What can hang from each mark:
U: K P
J: K P
X: K P
P: J Q U
K: J Q U

Every row comes from one small tree of marks. The marks that hang from a mark follow it in brackets, in alphabetical order. Every link used is in the known rows. Which tree was each row made from?
In the rows, 128 means zero.
Known rows:
J(K(Q) P): [132 113 153 136 158 181 127 133 100 139 119 112 136 124 106]
K(Q U(P)): [161 120 155 163 155 173 122 111  79 115  69 114 142  98 168]
U(P(J(K) Q)): [ 91  93 167 136 145 125  74 106 107 202  91 125 120 118 155]
K(Q U(P(J))): [157 110 154 157 166 142 122 101  84 110  70  98 137  82 162]
P(J Q U(K)): [121 124 171 107 181  93  91 112 102 167  52  94 111 114 164]
K(J): [157 130 150 153 185 164 144 131  94 157  79 115 133  89 139]
X(K(Q U) P): [175 119 166 144 127 165 154 132  79 105  83 124 121  98 147]
P(Q U): [126 126 173 126 180 108  97 123  93 191  76 114 124 128 149]
J(P(U)): [133 118 172 119 179 134 121 132 102 182 123 120 140 122 131]
P(Q U(K)): [125 135 172 112 169 122  95 123  96 170  51 108 115 130 172]
J(K(Q)): [142 125 146 146 171 174 122 133  97 132  86 101 127 111 128]
P(J Q): [123 111 164 129 186  98 102 114 104 177  69  99 121 104 133]
K(Q): [155 130 154 151 189 156 130 128  94 123  66  99 137 101 136]
J(P): [135 113 165 128 174 155 126 136 105 175 115 121 141 115 121]
K(J(P) Q U): [181 128 143 154 165 187 170 118  72  94  99 109 139  95 112]
K(J Q U(P)): [176 127 146 178 152 189 145 106  70 105  67 121 141  87 163]
X(K(J U)): [182 132 148 138 149 182 160 127  79 131  82 127 117  88 164]

Which tree is each row?
[149 131 155 164 147 197 133 114  90 111  47 124 138  93 192] => U(K(J Q) P)
[147 103 159 143 162 134 110 109  91 155  83 108 135  82 167] => K(U(P(J)))
[108 117 177 134 135 151  82 114 100 178  48 131 129 122 196] => U(K P(Q))
[131 118 163 141 159 151 130 119  93 178 102 134 132 120 114] => K(J(P(Q)))
[122 115 172 121 192  79  94 111 100 186  76  99 118 112 140] => P(J Q U)
[137  99 177 125 149 120 132 133 112 170 100 128 118  90 149] => X(K P(J))
[154 117 145 134 149 188 137 127  82 112 119 104 131 118 105] => J(K(Q U) P)
[154 121 155 140 148 158 143 115  75 152  99 125 128 114 113] => K(J(P(Q)) U)
[165 126 138 144 163 181 133 129  79 107  82  92 123 102 124] => J(K(Q U))
[130 123 170 132 164 132 125 117  90 186 110 134 130 129 124] => K(J(P(Q U)))
[153 123 175 137 138 148 151 135  93 173 105 149 119 102 162] => X(K(J) P(U))
[117 117 180 116 168 115 102 123  97 193 111 126 131 141 126] => J(P(Q U))
[190 126 156 159 128 182 175 127  72  94  80 131 119  86 145] => X(K(J Q U) P)
[170 123 148 141 164 178 160 124  79 139 111 119 137  96 119] => K(J(P) U)
[121 124 166 150 133 168 104 108  92 166  48 138 126 112 192] => U(K(J) P(Q))
